Known rows, with every step that occurs
gota sabut vufugo: [-2.67  0.28  0.76  1.29  0.63  1.77  1.67  1.30  0.24 -2.12  1.22 -3.04
 -2.51 -6.84  1.93  1.72  1.84 -4.63  0.50 -2.13  2.48 -0.22  5.83  2.41
 -4.50 -1.21  0.29 -1.11  0.18]
tipaz lafaf telov masur zene sabut: [ 0.61  0.59  0.87 -1.39 -0.07 -0.23 -1.38  1.46 -0.74  3.26 -1.20  3.02
 -1.34 -1.05 -1.20  0.69  0.75  0.91  1.08  2.46 -1.51 -2.62 -0.18 -0.32
  0.41  2.13 -0.51 -1.45  3.59]
masur tipaz lafaf: [ 1.54 -5.76 -1.30  4.68 -1.21 -2.74  1.63 -0.32  0.05 -1.48 -0.19  2.25
 -2.30 -0.70 -1.55 -1.88 -5.02  1.73 -2.01  2.25 -0.04  0.20 -3.03 -2.21
 -0.56 -1.44 -1.63 -1.26  1.65]
lafaf telov masur tipaz: [ 2.31  2.54 -0.42  2.11 -0.40 -1.22 -1.69 -1.41  0.10  1.94 -2.47  1.03
 -5.36  0.45 -2.24  0.75 -4.47  2.11 -2.77  0.64 -1.63 -2.42 -2.58  0.02
  3.53  3.10 -1.25  2.13  2.08]
tipaz lafaf telov masur kudef: [ 0.02  1.46 -0.14 -0.46 -0.57 -1.75 -0.84  0.27 -1.22  2.65 -0.96 -0.67
 -4.81  0.40 -0.41 -1.07 -2.28  2.85 -1.81  2.66 -1.60 -3.76 -4.82 -1.47
  1.34 -0.40 -3.43 -1.96 -0.21]
sabut vufugo zene masur: [-1.34  0.94  4.25 -3.00 -0.31 -0.17 -0.58 -0.76 -0.14 -1.28 -0.78 -2.29
  2.07 -0.30  1.53 -0.49  3.38 -1.51 -0.86  0.18  2.13  0.68  5.52  5.37
 -0.51 -0.57  6.14  0.18 -0.28]
sabut vufugo: [-2.22 -1.54  0.81  1.41 -0.19  0.70  1.19 -0.47  0.16 -0.75  0.53 -3.08
 -2.26 -1.52  1.49 -1.28  1.62 -2.68 -1.43  0.87  2.15  1.24  2.75  1.43
 -0.51 -2.19  1.73  1.85 -0.43]
vufugo sabut: [-2.02 -0.48 -2.69  2.28 -0.11 -0.16  1.69  1.30  0.57 -2.55  0.88 -2.99
 -1.66  1.98  1.13  1.09  2.22 -5.24  1.13 -1.41  1.77 -1.31  2.04 -0.50
 -1.57 -1.95 -1.51 -0.01  0.01]
gota sabut: [-2.04  0.33 -0.25  1.69  0.52  0.65  1.30  2.28  0.50 -1.82  0.16 -2.44
 -2.12 -4.96  2.19  2.81  1.01 -1.33  1.29 -3.12  1.12 -0.91  2.77 -1.06
 -4.57 -0.07 -1.66 -1.77  0.61]
vufugo sabut zene masur telov: [ 1.08  1.88 -1.74 -0.45 -0.03  1.49 -0.66 -0.87 -0.19 -2.89 -1.00  0.09
  5.00  1.94 -0.99  0.29  3.40 -4.84  2.22 -1.20  0.17 -2.58  4.21  2.32
  1.39 -0.97  0.64 -1.24  0.70]
zene vufugo: [-2.80  0.21 -0.94  0.87  0.13  0.94  2.02  1.12 -1.06 -0.12 -1.06 -2.57
 -1.12  1.06  1.77 -0.89  1.76 -2.29 -1.11  0.56  4.08 -1.76  5.12  3.08
 -2.04 -0.45  0.54  2.44  2.10]
nopir lafaf telov masur: [-1.24  3.10  0.10  0.86 -0.13 -2.75 -2.69 -0.26 -1.85  2.84  5.46 -0.56
 -5.45  1.91  0.27  2.22  1.38  1.50 -0.16 -2.08 -1.99 -0.46 -5.08 -2.59
  1.38  1.64 -0.99  0.54  1.47]
kudef masur telov lafaf nopir: [-0.13  3.32 -1.40  1.24  1.66  2.76  1.19 -0.36  2.62  3.08  1.57 -0.24
 -0.39  0.79 -0.56 -0.96 -2.77  1.95  2.01  0.94 -1.35  2.63 -4.88 -3.35
  0.64  0.60 -2.82  2.69 -6.82]
lador masur: [-0.20 -0.14 -1.31 -0.10  1.11  0.14 -0.32  0.63 -1.34  0.19 -0.63 -1.32
  2.02  3.35  1.47  0.39  0.06  2.19  0.30 -0.63 -1.33  0.86 -1.17 -1.54
 -0.93 -0.11 -1.02 -0.44 -1.63]
gota sabut zene: [-2.18  1.29 -1.00  1.31  0.29  0.73 -1.63  1.54  0.39 -2.46  0.08 -0.46
  1.94 -6.26  1.94  2.04  3.17 -2.32  1.10 -3.18  1.13  0.38  4.36 -1.47
 -2.64 -0.68 -0.36 -3.32  0.13]
kudef masur telov lafaf: [ 0.98  2.05 -1.06  0.40  1.38  1.98 -0.39  0.08 -0.43  2.60 -1.04 -0.97
 -0.51  0.61 -1.10 -0.39 -3.20 -0.11  2.20 -0.76 -1.67  3.64 -3.76 -3.10
  0.25  0.20 -1.09  2.23 -2.59]
kudef masur tipaz lafaf: [ 2.38  1.02 -1.76  0.71  0.55 -2.65 -0.25 -0.11 -0.64 -1.41  0.45  1.54
  0.22 -1.07 -1.25 -1.58 -8.21  2.23 -0.64  1.86  0.37  0.12 -3.09 -2.13
 -1.70  1.76 -2.53  0.15 -0.19]
kudef masur telov lafaf tipaz: [ 1.68  2.01 -1.55 -0.13  1.49  2.39  0.12 -1.23  0.72  1.22 -0.05 -0.02
 -1.63  0.25 -2.07  0.64 -3.14 -0.42  1.26 -1.12 -1.56  2.75 -5.10 -3.30
  1.55  1.53 -1.86  3.00 -3.46]
kudef masur tipaz lafaf telov: [ 2.42  2.33 -2.19  0.27  0.85 -1.53 -1.84 -1.29 -0.83 -0.39  0.09  1.90
 -1.90 -0.91 -1.79 -2.55 -7.91  1.73 -0.49  2.12 -0.29 -0.53 -4.38 -2.17
  2.05  2.30 -3.96  0.22  0.89]
kudef masur tipaz: [ 2.28  2.22 -1.08 -0.72  0.51 -1.70 -0.13 -0.30  0.32 -1.26 -0.19  0.48
  1.00 -0.81 -0.40 -0.34 -7.70  2.06 -1.58 -0.14  0.50  0.69 -1.62 -1.10
 -0.77  2.29 -1.31  2.97 -0.28]
vufugo zene masur: [-0.76  1.40  3.53 -2.96 -0.16 -1.44 -1.27  0.56  0.02 -1.05 -1.94 -1.68
  2.89  1.84  1.79  0.91  2.73  2.16  0.56 -1.18  0.68 -0.33  2.17  1.94
 -0.58  0.95  4.56 -0.87  0.23]
kudef masur: [-0.58  4.95 -0.57 -1.86  1.75 -0.72 -0.79  0.80 -0.43 -0.30  0.01 -2.46
  0.73  0.04  1.85  0.19 -3.02  1.53  0.74 -0.53  1.14  0.41 -1.04 -2.10
 -1.78  2.03 -1.18  2.48 -1.55]
kudef masur zene: [ 1.28  1.74  1.37 -5.46  1.06 -0.04 -1.14  1.24  0.18  0.23 -0.52 -0.07
  3.63  0.28  1.65 -0.24 -2.39  4.86  1.63 -0.59  0.56  4.12 -0.77 -1.35
 -0.82  1.88 -0.06  2.40  0.27]
tipaz lafaf telov masur zene vufugo: [ 0.16  1.50  0.28 -0.82 -0.20 -0.25 -1.40  0.85 -2.10  2.64 -1.90  1.35
 -3.14  1.14 -1.16 -1.69  0.56  1.57  0.53  3.31  0.81 -1.42  0.57  2.34
  1.33  2.01 -0.89 -0.81  3.64]
sabut vufugo zene masur telov: [-0.07  0.52  4.08 -2.53 -0.44  2.16 -0.77 -1.83  0.01 -0.48 -1.82 -1.99
  1.17  0.12 -0.26 -0.30  2.78 -1.27  1.03  0.36  1.81  2.09  5.60  6.09
  1.54 -1.47  6.90 -0.03 -0.33]
tipaz lafaf: [-1.62 -2.87 -1.08  3.40 -0.08 -1.66  0.92  1.08 -0.88 -0.58  0.21 -0.93
 -2.47 -0.10  0.81 -1.48  0.23  0.77  0.70  1.94  0.49 -0.14 -2.83 -3.51
 -1.60 -1.84 -1.50 -2.51  0.08]

Rows
[-1.74 -3.06 -0.96  0.86 -0.54 -2.61  0.64 -0.85  0.26 -1.51  7.92  0.04
 -3.33  0.95  1.06  2.38  2.05  0.74 -0.84 -2.96  0.15  1.30 -5.76 -4.17
 -0.10  0.06 -1.12  1.12  0.00] -> nopir lafaf tipaz
[-3.26 -2.73 -0.85  4.77 -0.21  0.34  3.81  1.08  3.95  2.75  2.93  0.13
 -1.48  0.66  1.39 -1.66  1.78  0.94 -1.19  1.59 -1.38  0.62 -5.41 -4.95
 -0.82 -1.63 -3.71  1.81 -6.36] -> telov lafaf nopir
[-0.53  0.67  2.53 -3.84 -0.53 -0.79 -1.88 -0.26 -1.32  3.54  5.96  2.49
 -1.04 -1.15 -0.15  2.54  3.23 -1.42 -0.35 -1.37 -0.77  0.40  1.25  2.00
  0.59  1.40  2.25  1.42  3.99] -> nopir lafaf telov masur zene sabut vufugo
[-2.01  0.24 -3.77  2.01 -0.33 -0.31 -1.24  0.42  0.49 -3.27  0.68 -1.11
  2.22  0.90  0.91  0.06  4.21 -6.30  0.86 -1.39  1.88 -0.30  3.32 -0.88
  0.43 -2.20 -0.37 -1.45 -0.43] -> vufugo sabut zene
[-2.44 -1.23 -0.78  0.94 -0.24 -1.70 -2.14 -0.99 -1.43  1.20  6.48 -0.79
 -4.53  1.34  1.01 -0.14  2.26  0.67  0.24 -2.23 -0.70  1.35 -5.54 -4.02
  2.70 -1.13 -1.91  0.11  2.37] -> nopir lafaf telov
[ 0.75  0.76  3.50 -2.49 -0.19  1.12 -1.28 -0.77  0.12 -0.15 -3.00 -1.22
  2.23  2.30 -0.08  0.99  2.13  2.53  2.25 -1.05  0.36  1.56  2.32  2.79
  1.67 -0.05  5.58 -1.13  0.09] -> vufugo zene masur telov
[ 1.04 -1.29  3.84 -2.07 -1.15 -1.17  0.08 -1.72  0.43 -2.00 -0.94  0.14
  2.09 -0.79 -0.26 -0.82 -0.38 -0.89 -2.47  0.57  1.87  0.72  5.15  6.18
  0.14 -0.41  6.07  0.42  0.60] -> sabut vufugo zene masur tipaz
[-1.54 -1.46 -1.67  2.78  0.35 -0.41 -1.45 -0.31 -1.21  0.51 -0.27 -0.38
 -5.01  0.12 -0.16 -2.84  0.44  0.34  0.92  2.41 -0.26 -1.03 -4.27 -3.44
  2.69 -1.16 -3.35 -2.24  1.49] -> tipaz lafaf telov
[-3.04  2.49 -1.70  0.20  0.41  1.75 -0.62  1.75 -0.70 -2.42 -0.32 -0.76
  2.43 -5.68  1.98  1.26  3.97 -5.19  0.42 -2.46  3.92 -1.51  8.83  2.91
 -3.85 -0.19  0.21 -2.01  1.75] -> gota sabut zene vufugo
[-3.42  0.75  1.97 -0.36  0.14  1.43 -0.81  1.05  0.88 -2.35  0.61 -3.05
 -2.00 -6.17  2.01  2.20  3.55 -4.41  1.28 -2.92  3.43  2.75  7.71  3.49
 -3.27 -1.78  4.01 -3.24 -0.67] -> gota sabut vufugo zene
[ 1.67 -4.49 -2.01  4.16 -0.78 -1.67 -0.19 -1.65 -0.21 -0.49 -0.23  2.70
 -4.38 -0.70 -2.45 -2.97 -4.67  1.64 -1.84  2.60 -0.60 -0.53 -4.51 -2.30
  3.48 -0.64 -3.34 -1.36  3.03] -> masur tipaz lafaf telov
[ 1.36 -1.67  2.62 -1.53 -0.47  1.06  0.01 -1.32  1.22  0.30 -2.02  0.82
  0.83  2.10 -1.73  1.45  2.45  0.37  0.85 -1.55 -1.60  1.88 -1.57  0.95
  2.35  0.47  3.78 -0.34 -1.48] -> vufugo zene masur telov lafaf tipaz
[ 0.07  2.12  1.39 -2.38 -1.12 -2.25  1.51  1.66  0.23  2.17 -1.40 -2.66
 -1.31  1.12  1.34  2.30 -2.73  3.94 -3.41 -0.17 -0.89 -3.17 -1.09  0.20
 -2.38 -0.15 -0.29  1.38 -1.84] -> telov masur kudef
[-0.43  2.87 -0.87  2.85  0.33 -1.74 -2.12  0.17 -1.51  2.30 -1.21 -0.54
 -6.12  0.56 -1.14 -0.59 -0.68  1.25  0.52  2.74 -1.49 -2.97 -4.17 -2.21
  1.41  1.80 -2.43 -1.74  0.73] -> tipaz lafaf telov masur
[-0.31  2.37 -1.70 -1.06 -0.07 -0.76 -0.60  0.20 -0.30 -3.61 -0.03 -0.20
  5.84  1.53  0.85  0.45  4.00 -5.01  0.61 -1.14  0.69 -4.36  4.05  1.64
 -0.72 -0.18 -0.19 -0.89  0.64] -> vufugo sabut zene masur
[ 0.70  0.50  2.49 -1.17 -0.12  0.31 -1.12 -0.93 -0.55 -2.81  0.30  1.52
 -1.42 -6.34 -1.19 -0.32 -0.60 -3.20  0.10 -0.40  1.28 -1.91  5.27  5.74
 -0.95  0.37  1.59 -4.74  2.54] -> gota sabut vufugo zene masur tipaz lafaf telov
[ 0.21 -1.70 -2.09  2.75  0.95  3.66  1.76 -0.60  1.61  3.53  0.78  1.07
  1.07  4.14 -0.98 -0.77  0.22  2.47  1.62  0.85 -3.54  3.42 -4.99 -2.70
  1.73 -1.66 -2.60 -0.47 -6.73] -> lador masur telov lafaf nopir
[ 1.88 -1.24  2.98 -2.13 -1.18 -2.51 -0.45 -0.53  0.70 -1.94 -2.08  1.13
  3.02  1.22 -0.11  0.55 -1.49  2.87 -1.65 -0.70  0.29 -0.21  1.84  2.93
  0.19  0.91  4.36 -0.32  1.31] -> vufugo zene masur tipaz
[ 2.26  0.24 -2.88  0.73 -0.71 -1.58 -1.72 -1.60 -0.90 -3.62  0.04  3.67
  3.32  0.78 -2.44 -2.18  0.13 -4.69 -0.38  1.06 -0.45 -5.24  0.95  1.41
  2.84 -0.16 -2.74 -2.90  2.94] -> vufugo sabut zene masur tipaz lafaf telov
[ 0.74 -5.03 -1.40  3.78 -0.32  2.75  1.93 -1.31  1.78  1.54 -0.77  0.32
 -4.15  0.63 -2.49  0.69  0.59 -1.30  0.24 -0.97 -2.24  3.33 -5.27 -3.60
  2.89 -1.58 -0.93  1.71 -1.69] -> masur telov lafaf tipaz
[ 0.29 -1.81 -0.73 -4.36 -0.01 -0.19  0.92  0.49 -1.00  0.68 -0.03 -1.57
  3.65  3.30  2.12 -0.03 -2.09  4.02 -2.36 -0.83 -1.52 -0.23 -1.95 -0.64
 -1.07 -2.58 -2.19 -0.84 -2.54] -> lador masur kudef
[-0.83 -2.79 -0.71 -2.92 -0.66  1.63  2.41  1.99  0.01 -1.58 -0.44 -0.29
  2.33  2.54  1.23 -0.40  3.45 -3.35  1.21 -0.35  4.25  1.08  6.94  4.77
 -1.28 -1.30  0.64  1.43  3.91] -> masur zene vufugo sabut
[-2.68  1.07 -1.94  0.39 -0.29  0.78 -1.44  0.18 -0.89 -1.05 -1.13 -0.38
  3.12 -0.31  1.43 -1.54  3.96 -3.35 -1.35  0.57  3.78 -0.24  5.96  2.24
  0.16 -0.94  1.75  0.74  1.43] -> sabut zene vufugo
[ 0.98 -3.08  1.37 -5.76  0.45  2.47  0.34  0.98 -0.53  1.19 -0.05  2.43
  7.19  0.19  1.03  0.81  2.19 -0.79  0.26 -0.09 -0.37  2.33  5.67  3.39
 -1.67 -0.52  2.60  0.43  1.50] -> lador masur zene sabut vufugo
[ 1.94 -1.92  1.93  0.75 -0.24  1.41  2.51 -0.26 -0.71  2.02 -2.22  0.20
  1.57  1.61 -1.35 -0.21  0.28  0.90  0.63 -0.27 -3.60 -1.38 -2.59 -0.15
 -0.14 -0.16  0.05  1.26  0.40] -> zene masur telov lafaf
[ 1.62  1.13  0.80 -1.13 -0.28  1.39 -1.75 -1.46 -0.51 -0.77 -2.35  1.05
  5.84  0.32 -0.48 -0.38  2.26  1.29  0.78  0.04 -0.95 -0.94  1.66  0.94
  2.55 -0.02  2.21 -0.18  0.87] -> sabut zene masur telov
[ 1.36  2.16 -2.10  1.40  0.72 -1.88  1.40 -0.36  2.38 -0.99  3.20  2.41
  0.34 -0.72 -0.68 -2.33 -7.84  4.10 -0.67  3.49  0.77 -0.69 -4.23 -2.28
 -1.23  2.03 -4.23  0.63 -4.47] -> kudef masur tipaz lafaf nopir
[ 2.04 -3.31 -2.43  1.55  0.84  3.07  0.64 -1.39 -0.29  1.87 -0.73  1.30
 -0.25  3.60 -2.49  0.95 -0.19  0.34  0.77 -1.19 -3.87  3.40 -5.26 -2.75
  2.50 -0.62 -1.56 -0.04 -3.33] -> lador masur telov lafaf tipaz
[ 1.46  0.75  2.83 -1.78 -0.87 -1.48 -0.13  1.95  0.41  1.95 -2.58  0.26
  0.05  1.25  0.55  2.39 -0.08  5.24 -0.11 -0.05 -1.15  1.78 -0.04  0.05
 -1.30  2.25  2.10  1.62  0.92] -> telov masur zene
[ 2.71 -2.29  1.25  0.12 -0.01  1.69  2.77 -1.39  0.58  0.67 -1.41  1.12
  0.51  1.45 -2.04  0.82  0.30  0.74 -0.08 -0.57 -3.46 -2.00 -4.04 -0.32
  1.12  1.00 -0.75  2.19 -0.14] -> zene masur telov lafaf tipaz
[ 0.39  0.25  0.41  0.92 -0.41  1.94  0.63 -1.36  2.39  1.50  0.05  2.78
  5.91  0.62 -0.64 -1.67  3.04  1.48  0.27  1.60 -2.47 -0.67 -2.12 -1.04
  2.45 -0.65 -0.42  0.27 -4.30] -> sabut zene masur telov lafaf nopir
[-0.63 -4.65  2.64 -4.37 -0.79  2.03  1.87  1.21  1.27  0.80 -0.03  1.72
  4.14 -3.20  1.42  0.49  3.09 -1.95 -0.28  0.45  1.98  1.97  6.97  3.12
 -1.65 -1.54  3.52  2.06  3.54] -> masur zene sabut vufugo
[ 2.54 -0.01 -0.16  4.14 -0.94 -4.15  0.80  0.60 -0.38  0.39 -1.59  1.96
 -3.32 -0.14 -2.30  0.98 -5.71  2.89 -2.38  2.34 -1.41 -2.40 -2.43 -0.56
 -2.20  2.19 -0.15 -0.55  0.39] -> telov masur tipaz lafaf
